Known rows, with every step that occurs:
K-W-F-S: [ 0.79  0.77 -1.19  1.28 -2.94 -2.65  4.26 -4.75  0.10  1.18  0.91 -1.20
  1.90  1.79 -1.80  1.37  1.06 -0.45  0.63 -1.61  1.44  0.32 -0.13 -0.32]
J-D: [ 1.05  0.59  0.06 -1.45 -1.08 -0.22  1.59 -0.81  2.07  3.19  0.13  0.00
 -0.42  2.62  2.93  0.05  0.76 -1.49  2.45 -0.35  1.73  0.98 -2.27 -1.45]
K-W-F-J-Q-S: [ 1.71  1.33 -1.20  0.29 -3.87 -3.33  2.63 -3.05  0.11  0.48  0.51 -1.09
  2.66  0.82 -1.32  1.29  0.32  0.21  2.22 -1.72  1.59 -0.90  0.67 -1.29]
J-D-V-Q-W: [ 2.65  0.00 -0.61 -3.83 -0.35 -1.59  1.30 -0.53  3.48  0.83  0.51  1.21
 -1.88  2.85  2.01 -0.55  1.81 -0.49  3.65  0.80  3.22  1.61 -4.84 -4.30]
Q-S-F-V: [ 5.98 -0.56  3.38  1.63  0.55 -2.43  0.22  1.16  2.47 -0.60 -0.21 -1.31
  1.31 -3.32 -0.57  0.64 -0.32 -2.32  2.64  0.08  1.69  0.24 -1.41  0.11]
J-D-W-F-S: [-0.93  2.50 -1.59 -0.76 -1.49 -0.80  2.51 -2.03  1.84  2.10 -0.08  1.01
  0.25  3.04  1.25  1.22  0.12 -0.49  1.36 -2.13  0.94  1.43 -1.52 -2.64]
Q-S-F-J-D: [ 5.62 -1.09  2.52  0.59 -1.18 -2.53  0.58  0.44  3.03  1.42 -0.64 -1.18
  1.91 -2.07  0.10  0.63 -1.33 -1.68  4.57  0.06  2.17 -0.52 -0.91 -0.89]
F-J-Q: [ 1.55  2.83 -1.18 -0.92 -3.69 -2.29  1.27 -0.46  2.49  0.83 -0.21  0.56
  0.91 -3.93 -0.98  0.36  1.30  0.74  3.52 -2.94  2.11 -2.19 -0.92 -3.43]
V-Q-W-F: [ 3.16 -0.32 -2.20 -1.43 -1.96 -4.57  1.21  0.62  0.94 -2.68  0.70  1.75
 -0.97 -0.47 -1.73  0.98  1.28  0.71  5.44 -0.52  3.43  1.13 -1.14 -1.41]
K-J: [-1.02  0.85 -0.25 -2.48 -1.68 -0.97  2.38 -2.00 -1.84  2.52  0.30 -1.52
 -1.36 -1.65 -0.66  0.53  0.43  0.83  0.25 -0.15 -0.27  0.07  0.87  1.97]
V-Q: [ 2.46  0.95 -0.71 -2.38 -0.26 -2.62  2.06  1.23  2.42 -1.60  1.03  1.79
 -1.54 -2.19 -1.99 -0.41  0.95  1.42  3.28 -0.23  4.60  0.23 -0.72 -0.34]
V-Q-S: [ 4.37 -0.49  0.37 -0.78 -0.26 -3.98  0.87  2.59  2.90 -2.37  0.90  1.11
 -0.81 -2.06 -1.76 -0.60  0.14  0.45  5.31  0.31  5.05  0.42  0.28  0.50]
F-V-Q-S: [ 4.25  1.88  1.90  1.14  2.76 -2.74  0.81  1.37  3.43 -3.01  0.65  0.73
 -0.62 -4.14 -1.37 -0.13  2.52 -1.48  3.11 -0.17  4.08  0.49 -0.06  0.05]
Q-W-F-J: [ 2.34 -0.39 -2.59  0.24 -4.23 -3.12  0.86 -1.60  0.08 -0.88 -0.49 -0.84
  1.31  0.54 -0.88  2.71  1.46 -0.77  5.87 -1.48  0.10  0.39 -0.94 -2.71]
K-S: [ 1.87  0.10  2.11 -0.20 -2.01  0.04  2.50 -0.51  1.00  2.71 -0.38 -2.77
 -2.40  0.53 -0.45 -0.14  0.21  0.16  1.59 -1.78  1.19 -0.56 -1.49  3.64]
Q-W-F: [ 2.31 -0.98 -2.48  0.12 -3.95 -3.08  0.58 -0.93 -0.75 -1.19 -0.10 -0.77
  0.57  1.65 -0.33  2.53  1.35 -1.05  4.80 -1.27 -0.28  1.30 -1.90 -2.06]
S-F-J-D: [ 3.65  1.04  1.53 -1.75 -1.03 -0.64  2.50 -2.15  2.78  3.32 -0.86 -0.11
  1.39 -2.71 -0.10  1.06 -0.66 -0.43  1.70 -0.71  1.52 -1.01 -2.75 -2.85]
D-V-Q-W-F: [ 2.75  0.42 -1.91 -4.05 -0.74 -2.63  2.14 -0.32  3.07 -3.37  1.11  0.75
 -1.82 -0.63 -2.57  0.00  2.21  1.27  3.74  0.69  3.03  1.06 -4.79 -4.87]
D-S-F-V: [ 1.46  3.69  2.27 -3.11 -0.26 -0.15  2.20 -1.81  2.98  0.73  2.47  0.13
 -1.43 -0.79 -2.07  1.72 -1.16 -0.03 -2.39 -0.93  2.14  0.31 -2.43 -1.27]
J-Q-S-F: [ 4.45  0.32  0.81  0.00 -3.56 -4.47 -0.82  2.32  1.13 -0.09  0.47  1.01
  0.48 -2.78  0.70 -0.42 -0.55 -0.85  2.32 -2.52  1.39 -0.22 -3.45 -2.32]
Q-W-F-V: [ 2.64 -0.01 -1.60  1.23 -2.32 -2.94  0.39 -1.11 -0.25 -1.89 -0.16 -0.71
  0.62  0.47 -0.31  2.61  2.38 -1.90  4.28 -1.39 -0.24  1.43 -1.77 -2.17]
D-S-F: [ 1.17  2.75  1.46 -4.13 -1.92 -0.22  2.39 -1.53  2.51  1.49  2.59 -0.02
 -1.49  0.50 -2.12  1.66 -2.21  0.86 -1.88 -0.75  2.13  0.21 -2.43 -1.14]
K-W-F-V-Q: [ 1.36  2.02 -0.60  0.10 -0.73 -2.37  3.43 -3.10  0.22 -0.85  1.05 -0.43
  1.25  0.62 -1.73  1.19  1.62 -0.09  0.32 -0.91  2.19  0.29  0.34 -0.34]
S-F-V-Q: [ 4.69  1.72  2.61 -0.82  2.11 -1.61  2.03 -0.44  2.42 -0.55  0.17  1.05
 -0.10 -5.24 -1.67  0.62  0.81 -0.60 -0.22 -0.49  2.49  0.14 -3.25 -1.45]
W-F: [-0.74  2.46 -2.30  0.77 -1.89 -1.45  3.62 -2.26  0.28 -0.58  1.14 -1.16
  1.16 -1.29 -2.17  1.45  0.39 -0.25  2.76 -1.28  0.34  0.52 -0.96 -1.79]
V-Q-W-F-S: [ 3.31 -0.51 -2.15 -0.11 -1.92 -5.27  1.74 -0.20  1.50 -2.25  0.79  1.98
 -0.76 -0.76 -2.00  0.83  1.63  0.22  5.54 -0.97  3.65  1.27 -1.39 -1.57]
K-V-Q-W: [ 3.66  0.06 -0.66 -2.54 -3.01 -2.33  2.85 -0.44 -1.28 -0.95 -0.34  0.81
  0.66  1.43 -1.83 -2.89  1.40  1.03  4.18  0.37  2.85  0.02 -2.66 -0.52]

Rows:
[ 0.80  2.72 -2.08  0.41 -1.22 -2.87  3.62 -2.74  3.06 -0.28  0.75 -0.33
  1.69 -1.69 -1.74  0.76  0.53 -0.30  5.94 -0.42  2.33 -0.08 -0.68 -4.06]
W-F-J-D-V-Q-S
[ 4.71  1.01  1.41  0.80 -2.35 -4.39 -0.96  2.13  1.47 -0.54  0.46  1.17
  0.48 -3.64  0.73 -0.43  0.25 -1.43  1.92 -2.62  1.47 -0.12 -3.52 -2.46]
J-Q-S-F-V
[ 0.44  3.86 -1.30  1.71  1.17 -2.49  3.48 -1.87  1.43 -2.62  1.43  0.32
  0.54 -3.65 -2.69  1.07  1.97 -0.80  2.70 -1.13  1.90  0.80 -0.49 -1.83]
W-F-V-Q
[ 4.08  1.44  0.77  0.03  1.78 -2.75  0.38  0.76  2.47 -3.02  0.27  1.38
 -1.25 -2.82 -0.92  0.71  3.46 -1.20  2.89 -0.58  3.40  0.81 -1.18 -1.05]
F-V-Q-W
[ 0.43  2.95 -0.18 -2.37 -2.14 -0.30  2.31 -2.40  4.11  3.13  0.55 -0.10
  0.22  0.58  0.11  1.00  0.15 -0.10  3.33 -0.98  3.01 -1.13 -0.04 -2.70]
F-J-D-S
[ 2.82  0.25 -1.81 -2.70 -0.72 -3.33  2.67 -1.13  3.66 -2.99  1.23  0.93
 -1.65 -1.04 -2.95 -0.10  2.58  0.79  3.87  0.19  3.38  1.22 -5.06 -4.97]
D-V-Q-W-F-S
[ 5.49 -0.42  1.22 -1.09  0.06 -4.18  1.16  1.51  3.67 -0.57  0.29  1.56
 -0.06 -2.66 -0.97 -0.56 -0.63  0.14  5.45  0.41  5.08  0.02 -0.54 -0.75]
V-Q-S-F-J-D
[ 3.66  0.66  2.95 -0.37 -2.61 -1.17  2.56 -1.19  1.55  3.68 -0.97 -1.72
 -1.35 -2.30 -0.78 -0.01 -0.70  0.45  1.11 -2.70  1.11 -1.69 -2.93  1.70]
K-S-F-J-Q
[ 3.54  0.10  0.77 -3.25  0.47 -1.82  1.74 -0.25  4.24  1.18  0.64  0.94
 -1.19  1.24  1.55 -0.99  0.59 -0.76  3.15  1.17  3.53  1.26 -4.79 -3.91]
J-D-V-Q-S-F
[ 5.56  0.67  2.38 -0.87  1.34 -2.26  1.30 -0.19  1.99 -0.91 -0.15  1.02
 -0.30 -4.22 -1.19  1.02  1.09 -0.95  0.63 -0.49  2.17  0.49 -3.47 -1.62]
S-F-V-Q-W
[ 2.76  1.42 -1.58 -0.97 -4.82 -3.24  0.05 -0.14  1.89  0.40 -0.69  0.78
  0.86 -2.51 -0.28  1.06  1.71  0.22  4.75 -3.04  1.62 -1.72 -1.36 -3.80]
F-J-Q-W
[ 3.08 -0.06 -1.69 -1.21 -5.43 -4.15 -1.60  1.72 -0.30 -0.51  0.13  1.61
 -0.72  0.11  1.55  0.53  1.60 -0.45  2.92 -3.32  0.63  0.25 -3.93 -3.19]
J-Q-W
[ 4.47 -0.31  2.68 -0.43 -3.42 -1.82  1.72 -0.99  1.04  3.30 -1.33 -1.68
 -1.40 -1.39 -0.24  0.35 -0.49  0.18  1.99 -2.77  0.87 -1.39 -3.24  1.36]
K-S-F-J-Q-W
[ 3.56  0.24  3.22 -0.42 -1.86 -0.23  3.09 -1.68  1.78  3.77 -1.14 -2.50
 -1.25 -1.92 -1.23  0.36 -0.81  0.43  1.33 -1.87  1.20 -1.54 -2.22  2.50]
K-S-F-J
[ 2.92  1.84 -0.50  0.21 -3.67 -3.27  0.30  0.46  2.90  0.36 -0.24  0.15
  1.45 -3.84 -0.86  0.11  0.77  0.01  4.94 -2.54  2.43 -2.06 -0.32 -2.82]
F-J-Q-S
[-0.51  3.86 -2.95  1.00 -3.37 -2.88  3.19 -2.51  1.06 -0.26  0.74 -0.11
  2.06 -3.37 -2.26  1.26  0.68  0.22  4.08 -2.76  0.73 -1.02 -0.74 -3.88]
W-F-J-Q
[-0.10  2.28  0.30 -3.15 -1.65 -0.03  1.71 -1.49  2.97  3.45  1.88  0.37
 -1.60  4.46  2.17  0.57 -0.56 -0.84  0.86 -0.44  2.52  1.16 -1.99 -1.47]
J-D-S
[-1.15  1.56  0.79 -3.95 -1.61 -0.86  2.50 -3.14 -0.69  5.16  1.20 -0.51
 -2.09  1.34  1.32  0.64 -1.22  0.23 -0.94  0.18  0.30  0.88 -0.34  1.01]
K-J-D-S-F
[ 2.37  1.40 -2.10  0.42 -4.41 -4.82 -0.85  0.59 -0.46 -1.48  0.44  1.54
  0.02 -0.98  0.90  0.98  2.15 -1.15  3.06 -3.63  0.11  0.60 -3.73 -3.87]
J-Q-W-F-V
[ 5.69 -0.92  2.46 -0.29 -0.81 -2.32  0.86  0.14  3.77  0.79 -0.49 -1.27
  1.55 -2.05 -0.31  0.27 -0.96 -1.43  4.37  0.51  2.25 -0.42 -2.11 -2.09]
Q-S-F-J-D-V
[ 0.42  0.68 -0.22 -1.38 -3.34 -3.84  0.43 -0.03 -1.98  1.83  0.48 -0.37
 -1.05 -2.36  0.46 -0.35 -0.07  0.23  1.30 -1.43 -0.07 -0.07  0.12  1.03]
K-J-Q-S
[ 5.71 -1.02  2.40  0.70 -1.36 -2.57  0.68  0.63  2.80  0.50 -0.59 -1.52
  1.97 -3.15 -1.25  0.76 -1.31 -1.16  4.35 -0.03  2.05 -0.79 -0.53 -0.47]
Q-S-F-J
[ 1.28  2.68  1.83 -2.73 -0.19 -0.20  1.81 -2.00  3.18  3.54  1.66  0.63
 -1.25  2.67  2.00  0.83 -0.68 -1.44 -0.42 -0.40  2.29  1.19 -3.08 -2.08]
J-D-S-F-V
[ 0.32  0.18 -1.28 -2.44 -4.36 -3.71  0.02 -0.70 -2.90  1.96  0.07  0.21
 -1.68 -1.10  1.04  0.41  0.88  0.47  1.13 -1.90 -0.81  0.27 -1.04  0.02]
K-J-Q-W
[ 0.97  1.97  1.24 -3.43 -1.36 -0.20  2.00 -1.86  2.86  4.03  1.63  0.59
 -1.26  3.54  2.06  0.73 -1.40 -0.90 -0.09 -0.37  2.26  1.08 -3.15 -1.90]
J-D-S-F
[-0.37  0.73 -2.01 -1.75 -4.48 -4.26  0.57 -1.45 -3.42  1.61  0.43  0.08
 -1.18 -1.14  0.48  0.68  0.76  0.43  1.36 -2.03 -1.21  0.47 -0.85 -0.39]
K-J-Q-W-F
[ 4.70  0.69  0.71 -1.55 -3.14 -2.57  0.93 -0.85  1.62  1.46 -0.87  0.69
  1.18 -3.94 -0.77  1.22 -0.15  0.10  1.91 -2.15  1.01 -1.34 -3.60 -3.56]
S-F-J-Q-W
[ 5.56 -0.68  1.22 -1.10  0.12 -4.10  1.13  2.23  2.86 -1.80  0.69  1.33
 -0.50 -3.15 -1.89 -0.51 -0.68  0.42  4.37  0.47  4.78  0.38 -0.84  0.07]
V-Q-S-F
[ 0.60  2.64 -0.76 -1.00  0.24 -1.59  1.44 -0.17  2.26  0.14 -0.02  1.56
  0.07  2.02  1.28  0.87  0.12 -0.52  2.35 -1.26  2.09  1.50 -0.60 -2.25]
J-D-W-F-V-Q-S
